What can hang from each mark:
Y: M S X
F: M
X: Y
U: S
C: X
M: D F Y
S: U Y

Known rows, with every way that one mark hangs from another:
Y{M S X}: [-0.71  0.88  2.25  2.04 -1.09  2.40 -0.34 -1.70  0.97  0.20 -0.41  1.10
  1.64 -2.27  0.59 -1.53  1.05  5.34 -4.13]
C{X{Y{S}}}: [ 0.87  2.87  2.51  3.68  0.80  0.64 -1.32 -2.86  0.53  1.28  2.43  0.82
  1.76 -1.48 -0.70 -1.62 -4.75 -1.18  2.01]
M{D F}: [ 0.65  0.25 -0.49  1.75  4.66  7.04 -1.31  3.24 -0.10 -1.10  1.64 -0.14
 -2.10 -2.08 -1.48 -1.49 -2.58  2.03 -1.96]
S{U Y{M X}}: [ 0.19  0.00  2.11  5.27  2.42  3.29 -0.12  1.08  2.52  0.54  0.41  1.64
  1.16  2.05 -4.72 -1.27  0.61  2.10  0.53]
S{U Y{X}}: [-1.05 -0.71  0.82  4.86  4.10  3.43  0.96  0.88  2.58  1.55  2.84  1.37
  1.00  3.27 -4.57 -0.43 -1.07  0.57  4.11]
Y{M{D F} S X}: [-0.49  1.23  1.80  2.96  0.57  7.59 -2.40  0.45  2.17 -0.50  0.59  1.43
 -0.53 -2.90  0.83 -2.39 -2.16  7.08 -5.81]
C{X}: [-0.21  2.14  0.90  2.09  1.24  0.43 -0.64 -1.31 -1.24  1.39  1.27  0.16
 -0.79 -0.47  0.74 -1.69 -4.74 -1.09  1.55]
F{M{D Y{S X}}}: [ 1.04  3.31  2.41  5.00  2.65  4.38 -1.31 -0.11  0.19 -1.29  0.15  1.36
  0.30 -0.11 -3.13 -2.09 -1.32  3.06 -1.87]
M{D F Y{S{U}}}: [ 1.64  0.69  1.53  3.24  5.31  8.70 -1.89  4.99  4.09 -0.05  0.47  0.31
  0.25 -2.01 -2.95 -1.84  2.24  0.61  1.78]
U{S{Y{M}}}: [ 1.87  3.47  2.97  5.29  1.00  4.25  0.47  2.64  0.97  0.10 -0.75  0.59
  0.08  0.63 -1.91 -0.65  1.32  0.17  0.21]
Y{M{D}}: [ 1.40  1.32  0.95  1.07  1.73  2.93 -0.25  0.98 -1.09 -1.33 -1.61  0.94
 -1.41 -2.48 -2.13 -1.64  0.63  2.78 -5.06]
C{X{Y{M S}}}: [ 1.78  3.41  3.60  4.02 -0.57  0.64 -2.20 -2.71  0.17  0.24  0.32  1.10
  1.69 -2.51 -0.43 -1.94 -3.07  0.10 -1.49]
Y{M{F} X}: [ 0.50  0.42  1.41  3.37  0.54  4.66 -2.56  1.43  0.19 -2.06  0.10 -0.09
  1.06 -2.59  0.92 -3.67 -2.37  4.31 -4.39]
M{D Y}: [ 1.74  1.87 -0.01  1.74  4.31  3.62  0.10  2.51  0.34 -0.87  0.83  1.17
  0.40 -1.55 -2.14 -1.80 -0.23 -1.40  1.52]
S{U Y}: [ 0.73 -0.62  1.30  4.13  5.24  3.35  1.02  2.85  1.69  1.29  1.19  0.36
  0.14  2.11 -5.65  1.04  2.07 -1.35  4.00]
X{Y{M{F}}}: [ 3.94  1.08  2.58  3.88  1.91  3.57 -2.86  2.22 -0.14 -3.64 -0.62 -0.46
  2.61 -3.98 -2.49 -3.13 -0.33  0.30 -3.59]
M{D F Y{X}}: [ 0.41  1.38  0.09  3.72  4.23  7.55 -2.31  2.88  2.05 -1.59  2.87  1.33
  1.25 -1.63 -0.22 -3.87 -4.69  1.23  1.21]
Y{M{D} S X}: [-1.18  1.55  1.65  2.04 -0.18  4.26 -0.22 -2.06  1.44  0.57  0.56  2.27
 -0.25 -1.87 -0.32 -1.51 -0.73  6.46 -5.35]
Y{X}: [-1.32  0.09 -0.28  1.86  1.36  1.36  0.74 -1.08 -0.34  0.27  2.64  0.38
  1.33 -0.39 -0.09 -2.19 -2.45  1.79  0.03]

Rows:
[-0.56  1.30  0.86  3.01  3.53  5.23  0.39  0.35  4.14  1.50  2.36  2.22
  1.62 -0.23 -3.08 -2.29  0.95  1.66  2.54]
M{D Y{S{U} X}}
[ 0.29  3.46  2.74  5.98 -0.21  4.46  0.34  0.61  1.70  0.61  1.02  1.36
  0.92  1.36 -1.19 -1.83 -1.69  1.75  0.29]
U{S{Y{M X}}}
[-0.18  0.56  2.48  3.16 -0.06  5.84 -2.59  0.80  1.58 -0.51 -0.08  0.25
  1.31 -3.22  1.81 -2.30 -0.38  5.96 -4.73]
Y{M{F} S X}
[ 1.73  1.42  1.32  2.78  4.70  8.35 -2.01  4.47  2.50 -1.17  0.95  0.64
  0.42 -2.69 -0.67 -1.61  0.09  1.09  0.93]
M{D F Y{S}}
[ 2.09  3.94  2.24  3.89  0.70  1.23 -2.07 -2.52 -0.44 -0.65  0.80  1.81
  0.12 -2.07 -2.14 -2.91 -6.38 -0.49 -2.10]
C{X{Y{M{D}}}}
[ 3.00  1.82  2.83  3.57  2.01  6.21 -2.57  1.24  1.68 -2.38 -0.03  0.88
  1.17 -3.98 -2.78 -1.80 -0.19  2.63 -4.54]
X{Y{M{D F} S}}
[ 2.33  1.32  0.35  2.81  5.26  7.34 -2.11  5.02  0.92 -2.07  0.94  0.37
  0.20 -2.08 -1.27 -2.67 -1.93 -0.49  1.03]
M{D F Y}
[ 1.85  0.95  1.90  4.34  4.19  7.39 -1.61  4.18  0.56 -1.97 -0.47  1.26
 -1.72 -0.31 -2.57  0.20 -2.15  2.45 -2.27]
S{Y{M{D F}}}
[ 0.26  1.11  1.63  5.16  2.79  7.54 -1.99  1.98  1.47 -1.19  1.65  2.41
 -0.75  0.58 -1.65 -1.35 -5.05  4.16 -2.08]
S{Y{M{D F} X}}
[-0.74  0.13  2.44  2.73 -0.09  2.78 -0.12 -1.03  2.87  1.47 -0.42  0.65
  1.70 -1.58 -2.03 -1.82  3.58  4.98 -3.29]
Y{M S{U} X}
[ 3.03  3.22  1.91  4.49  4.41  3.39 -1.20  2.26 -1.79 -2.81 -1.50  0.37
 -0.89 -0.63 -4.64 -1.92  0.10 -0.12 -1.77]
F{M{D Y}}
[-0.03  0.93  0.72  2.92  1.37  6.52 -2.40  0.87  0.45 -1.88  0.67  1.27
 -0.72 -2.37 -0.08 -3.64 -4.34  5.28 -5.60]
Y{M{D F} X}
[ 1.65  0.50  1.94  2.49  3.48  2.89  0.27  2.92  2.77  1.23 -0.26 -0.10
  2.68 -1.25 -2.77 -0.81  6.01 -1.41  3.39]
M{Y{S{U}}}
[ 0.83  0.63  2.10  1.53  2.08  4.34  0.33  0.92  2.21  1.08 -1.94  0.96
 -1.25 -2.21 -4.06 -0.30  5.04  4.03 -4.51]
Y{M{D} S{U}}
[ 0.20  0.91  2.11  4.59  1.15  3.11 -0.29  0.40  0.41 -0.70  0.68  2.05
  1.28  1.20 -1.65 -0.51 -1.93  2.61 -0.68]
S{Y{M X}}
[ 1.25  1.25  1.17  2.23  4.61  4.88  0.59  2.43  3.23  1.18  0.37  1.33
  0.68 -1.10 -3.84 -0.95  3.98 -0.17  2.29]
M{D Y{S{U}}}
[ 2.10 -0.10  2.30  3.55  4.64  6.64 -2.07  5.36  3.68 -0.27 -0.08 -1.03
  2.16 -2.29 -1.75 -1.91  4.30 -0.43  2.96]
M{F Y{S{U}}}
[ 1.77  0.07  2.19  5.42  5.16  7.53 -1.52  4.58  2.45 -0.89 -0.67  1.05
 -1.75  0.60 -5.67 -0.32  1.03  1.88 -1.28]
S{U Y{M{D F}}}
[ 0.45  0.02  1.96  4.22  3.33  6.73 -1.98  3.21  4.40  0.24  1.92 -0.08
  3.05 -1.37 -0.69 -2.97  1.11  1.27  2.91]
M{F Y{S{U} X}}
[ 3.06  0.49  3.70  4.36  2.18  4.89 -2.46  2.09  2.92 -1.40 -0.86 -0.47
  2.82 -3.60 -4.29 -2.17  3.99  1.38 -2.99]
X{Y{M{F} S{U}}}
[-0.42  2.09  0.61  2.49  2.66  4.91  0.18 -0.16  2.62  0.72  2.60  2.46
  1.64 -0.81 -0.54 -2.00 -1.65  2.01  1.74]
M{D Y{S X}}
